Known rows, with every way that one mark hangs from another:
namavog(zeva(dagedo(kegid(bapo zoda)))): [-.12 .37 .39 .26 -.58 .20 .27 .56 -.30 -.05 .16 -.17 .12 .26 -.54 .73 -.57 -.22 .42 .11 -.22 -.03 -.05 -.05 .70]
gaden(lapub): [-.18 .29 .19 .24 -.32 -.07 -.05 .28 -.17 -.11 -.23 -.19 .28 .00 -.08 .39 -.18 -.16 .26 .31 .34 -.34 .07 -.06 .40]
gudi(bapo): [-.14 .09 .06 .22 -.17 .17 .02 .17 .07 .14 -.19 -.22 .11 -.03 .01 .35 -.11 -.38 .09 .07 .07 -.07 .36 .00 .38]
kegid(bapo(suneze suru) zoda): [-.11 .34 .17 -.08 .08 .14 .09 .01 .24 .13 .04 .06 .15 .21 -.29 .30 .12 -.05 -.12 .03 .10 .13 -.25 .08 -.10]
feduk(kegid): [-.02 .25 .32 .12 -.33 .16 .05 .06 -.30 -.12 .14 .08 .10 .11 -.09 .47 -.11 -.17 .27 .10 .01 .05 .16 -.07 .38]
namavog(zeva(dagedo(kegid(bapo(pipekot suneze suru) zoda)))): [-.07 .17 .35 .15 -.42 .17 .12 .41 -.21 -.09 .21 -.13 -.18 .10 -.57 .67 -.42 -.33 .26 .06 -.33 -.05 -.13 -.01 .57]
bavub(suru(bapo(gudi kegid pipekot suneze))): [-.03 -.03 .15 .37 .12 .18 -.43 -.12 .20 -.13 -.27 .04 -.30 -.18 .22 .12 .47 -.66 .25 .10 .13 -.04 .15 .12 -.04]
vudef(bapo(gudi kegid pipekot)): [-.26 -.13 .00 -.09 .01 -.03 -.26 -.10 -.05 .25 -.11 -.23 -.08 .00 .10 -.01 .22 -.55 -.10 -.14 -.13 .09 -.02 -.08 .24]
bapo(gudi kegid(zoda)): [-.13 .02 .03 .08 -.20 .16 -.22 -.08 -.24 .25 -.12 -.27 .09 .06 .03 .25 .20 -.23 .09 .10 -.06 .03 -.06 -.16 .10]
suru(bapo(gudi suneze)): [.07 .12 .08 .21 .17 .28 -.14 -.03 .35 -.09 -.07 -.23 -.17 .09 .18 .05 .26 -.46 .11 -.13 .04 .00 .23 .11 .31]
vudef(bapo(suru)): [-.26 .19 -.01 .01 -.20 .10 -.18 .19 .02 .10 -.08 .06 .15 -.09 -.09 .25 -.14 -.49 .03 -.05 .14 .09 .30 -.07 .36]
suru(bapo(gudi pipekot suneze)): [.08 -.04 .13 .12 .37 .18 -.19 -.16 .41 -.12 -.03 -.25 -.43 .01 .19 -.08 .42 -.53 -.01 -.23 -.07 -.06 .11 .12 .26]
dagedo(kegid(bapo(pipekot) zoda)): [-.06 .29 .38 .13 -.18 .00 .34 .13 .02 .04 .12 .00 .22 .44 -.29 .45 -.15 -.10 .16 .09 -.01 .08 -.24 -.07 .28]
namavog(zeva(dagedo(kegid))): [-.11 .28 .35 .31 -.66 .23 .17 .59 -.40 -.14 .14 -.19 .02 .13 -.49 .76 -.58 -.31 .46 .12 -.27 -.08 .11 -.08 .82]
lapub(gaden): [-.04 .35 .21 .18 -.29 .01 .08 .26 -.11 .08 -.09 .02 .48 .05 -.07 .28 -.12 -.07 .42 -.27 .22 .05 .21 -.01 .51]
lapub(gaden(vudef(bapo(suru))) zoda): [.04 .18 .28 .02 -.24 -.31 -.19 .02 -.31 .23 -.29 -.02 .72 -.19 .18 .25 -.21 -.03 .38 -.50 .54 -.08 .03 .22 .41]
zeva(dagedo(kegid(bapo(gudi pipekot) zoda))): [-.06 .24 .47 .10 -.39 .09 .21 .33 -.13 -.06 .14 -.12 .01 .34 -.44 .53 -.28 -.19 .26 .11 -.18 .09 -.12 -.11 .53]
gaden(vudef(bapo(suru))): [-.14 .26 .16 .18 -.36 .04 -.19 .09 -.08 .02 -.18 -.03 .25 -.15 .03 .22 -.21 -.38 .09 -.13 .27 -.23 .18 -.10 .32]
feduk(kegid(bapo(pipekot suru))): [-.11 .20 .38 -.05 -.05 .02 .07 -.20 -.05 -.03 .20 .15 -.04 .04 -.22 .37 .05 -.20 .08 .01 -.05 .11 -.04 -.07 .15]
feduk(kegid(bapo zoda)): [-.05 .44 .42 .00 -.18 .11 .29 -.01 -.09 .06 .18 .10 .32 .37 -.19 .41 -.08 .02 .18 .08 .11 .17 -.17 -.01 .13]
gaden(lapub vudef(bapo)): [-.16 .29 .23 .24 -.41 -.21 -.14 .15 -.11 -.02 -.35 -.22 .43 -.04 .08 .19 -.31 -.28 .18 .10 .53 -.52 -.08 -.04 .33]
vudef(bapo(gudi kegid suneze suru)): [-.18 -.22 -.18 -.14 -.05 .12 -.46 -.15 .02 .21 -.09 -.08 -.19 -.16 .00 .14 .23 -.63 -.19 -.06 -.14 .16 .04 -.02 .07]
zeva(dagedo(kegid(bapo zoda))): [-.07 .37 .44 .17 -.54 .13 .31 .44 -.21 -.08 .12 -.07 .23 .37 -.47 .65 -.39 -.12 .36 .22 -.11 .09 -.06 -.09 .55]
vudef(bapo(gudi kegid(zoda) suneze suru)): [-.13 -.18 -.17 -.17 -.03 .12 -.43 -.13 .05 .26 -.07 -.07 -.14 -.09 -.01 .12 .21 -.56 -.21 -.04 -.08 .17 -.07 .00 -.01]

Rows:
[-.14 .02 .19 .11 -.23 -.29 -.29 -.12 -.09 .12 -.34 -.32 .20 -.09 .14 .03 -.07 -.36 .03 .05 .39 -.52 -.33 -.07 .11]
gaden(lapub vudef(bapo(gudi kegid(zoda) pipekot)))
[-.11 .08 .32 .09 -.19 -.44 -.26 .00 -.26 .02 -.41 -.29 .40 -.15 .22 .15 -.21 -.20 .13 -.02 .58 -.56 -.24 .14 .30]
gaden(lapub(zoda) vudef(bapo(pipekot)))
[-.01 -.01 .06 .16 .21 .12 -.13 -.24 .22 .10 -.10 -.28 -.10 -.02 .21 -.02 .35 -.46 .14 -.05 .01 -.08 .02 .00 .11]
suru(bapo(gudi kegid(zoda) pipekot))
[.01 .00 .16 .35 .14 .19 -.41 -.10 .23 -.09 -.25 .05 -.26 -.12 .22 .10 .45 -.62 .24 .10 .18 -.04 .07 .13 -.10]
bavub(suru(bapo(gudi kegid(zoda) pipekot suneze)))
[.03 .17 .12 .08 -.31 -.08 -.11 .01 -.07 .20 -.16 .04 .48 -.10 .00 .16 -.09 -.20 .26 -.35 .29 -.07 -.05 .06 .21]
lapub(gaden(vudef(bapo(kegid(zoda) suneze suru))))
[.01 -.34 -.17 -.11 .00 .22 -.59 -.34 -.05 .16 -.03 -.10 -.43 -.29 -.08 .27 .42 -.44 -.22 .08 -.23 .04 -.14 -.05 -.21]
bapo(gudi kegid(zoda) suneze suru)
[-.04 -.49 .00 -.10 .24 .05 -.45 -.39 -.10 .05 -.04 -.33 -.65 -.15 .07 .02 .68 -.47 -.28 -.07 -.50 -.03 -.26 .02 .00]
bapo(gudi kegid pipekot suneze)
[-.06 .37 .36 -.04 -.17 .11 .16 -.09 -.05 .06 .20 .19 .21 .20 -.25 .44 -.09 -.06 .14 .09 .12 .16 -.12 -.06 .06]
feduk(kegid(bapo(suru) zoda))
[.02 -.57 -.09 -.23 .29 .07 -.66 -.52 .03 .12 .03 -.14 -.79 -.40 -.06 .08 .63 -.54 -.40 -.05 -.39 -.05 -.30 -.04 -.28]
bapo(gudi kegid(zoda) pipekot suneze suru)
[-.08 .08 .24 -.22 .37 .05 -.11 -.22 .39 .17 .08 -.05 -.29 .15 -.22 .05 .35 -.20 -.33 -.20 -.05 .12 -.37 .03 -.15]
kegid(bapo(gudi pipekot suneze suru) zoda)
[.04 -.20 .00 .11 .31 .14 -.24 -.32 .25 -.01 -.09 -.30 -.36 -.08 .22 -.04 .53 -.56 .01 -.08 -.19 -.06 .00 .11 .09]
suru(bapo(gudi kegid pipekot suneze))
[-.18 .01 .21 -.15 .33 .02 -.18 -.26 .33 .06 .04 -.07 -.40 .00 -.19 .08 .40 -.32 -.30 -.22 -.19 .11 -.15 -.01 .03]
kegid(bapo(gudi pipekot suneze suru))
[.02 .18 .18 .09 -.25 -.06 -.17 .03 .03 .14 -.14 .02 .31 -.09 .02 .10 -.09 -.27 .21 -.49 .27 -.05 .08 .02 .35]
lapub(gaden(vudef(bapo(gudi suneze suru))))
[.02 .20 .34 -.13 -.02 .15 .00 -.21 .06 .07 .23 .12 -.08 .22 -.20 .33 .09 -.14 -.04 -.02 .00 .21 -.22 .00 -.02]
feduk(kegid(bapo(gudi suneze suru) zoda))
[.07 -.06 .21 -.07 -.11 -.36 -.28 -.16 -.33 .23 -.28 -.06 .52 -.27 .20 .19 .00 -.10 .26 -.48 .37 -.09 -.15 .29 .25]
lapub(gaden(vudef(bapo(kegid pipekot suneze suru))) zoda)
[-.11 .20 .28 .15 -.34 -.37 -.22 .09 -.30 .04 -.44 -.28 .58 -.10 .21 .25 -.31 -.15 .21 .04 .65 -.52 -.16 .13 .33]
gaden(lapub(zoda) vudef(bapo))
[-.02 -.35 -.07 .02 .12 .08 -.13 -.18 .07 .21 -.14 -.30 -.25 -.13 .03 .19 .31 -.44 -.17 .11 -.22 -.09 -.12 .16 -.03]
gudi(bapo(kegid(zoda) pipekot suneze))
[-.09 .27 .30 -.11 .26 .03 .22 .00 .24 .10 .05 -.09 .05 .38 -.20 .10 .27 -.01 -.17 -.07 -.02 .08 -.44 .15 -.03]
kegid(bapo(pipekot suneze) zoda)
[.08 .24 .37 .12 -.27 -.27 -.09 .07 -.41 .14 -.29 -.10 .75 -.11 .19 .32 -.18 .12 .47 -.44 .50 -.14 .02 .22 .47]
lapub(gaden(vudef) zoda)
[.09 -.16 .01 .08 .34 .16 -.21 -.31 .28 .04 -.07 -.29 -.31 -.01 .21 -.06 .51 -.49 -.01 -.07 -.12 -.06 -.11 .13 .00]
suru(bapo(gudi kegid(zoda) pipekot suneze))
[.00 .09 .24 .38 .17 .21 -.39 .00 .32 -.21 -.23 .07 -.34 -.11 .21 .09 .38 -.64 .24 -.01 .22 -.05 .23 .13 .09]
bavub(suru(bapo(gudi pipekot suneze)))
[-.13 -.34 -.02 -.12 .11 .02 -.55 -.42 -.06 .21 -.02 -.13 -.49 -.40 -.06 .15 .40 -.48 -.18 -.03 -.20 -.08 -.11 -.23 -.13]
bapo(gudi kegid(zoda) pipekot suru)
[-.18 -.16 -.15 .15 -.21 .14 -.21 -.10 -.02 .24 -.21 -.15 .02 -.38 -.05 .45 .01 -.51 .05 .22 -.04 -.08 .32 -.06 .09]
gudi(bapo(kegid suru))
[-.05 -.62 -.11 -.18 .27 .05 -.71 -.54 -.01 .05 .00 -.16 -.86 -.50 -.05 .11 .66 -.62 -.37 -.07 -.49 -.05 -.14 -.06 -.15]
bapo(gudi kegid pipekot suneze suru)
[-.03 -.23 .05 .06 .16 .11 -.10 -.03 .21 .05 -.11 -.25 -.36 -.10 .02 .17 .20 -.48 -.18 -.04 -.17 -.10 .11 .15 .22]
gudi(bapo(pipekot suneze))
[-.18 .26 .24 -.01 .11 .12 .06 -.01 .20 .09 -.04 -.17 .01 .33 -.12 .16 .26 -.14 -.11 -.13 -.09 .18 -.12 .04 .18]
kegid(bapo(gudi suneze))
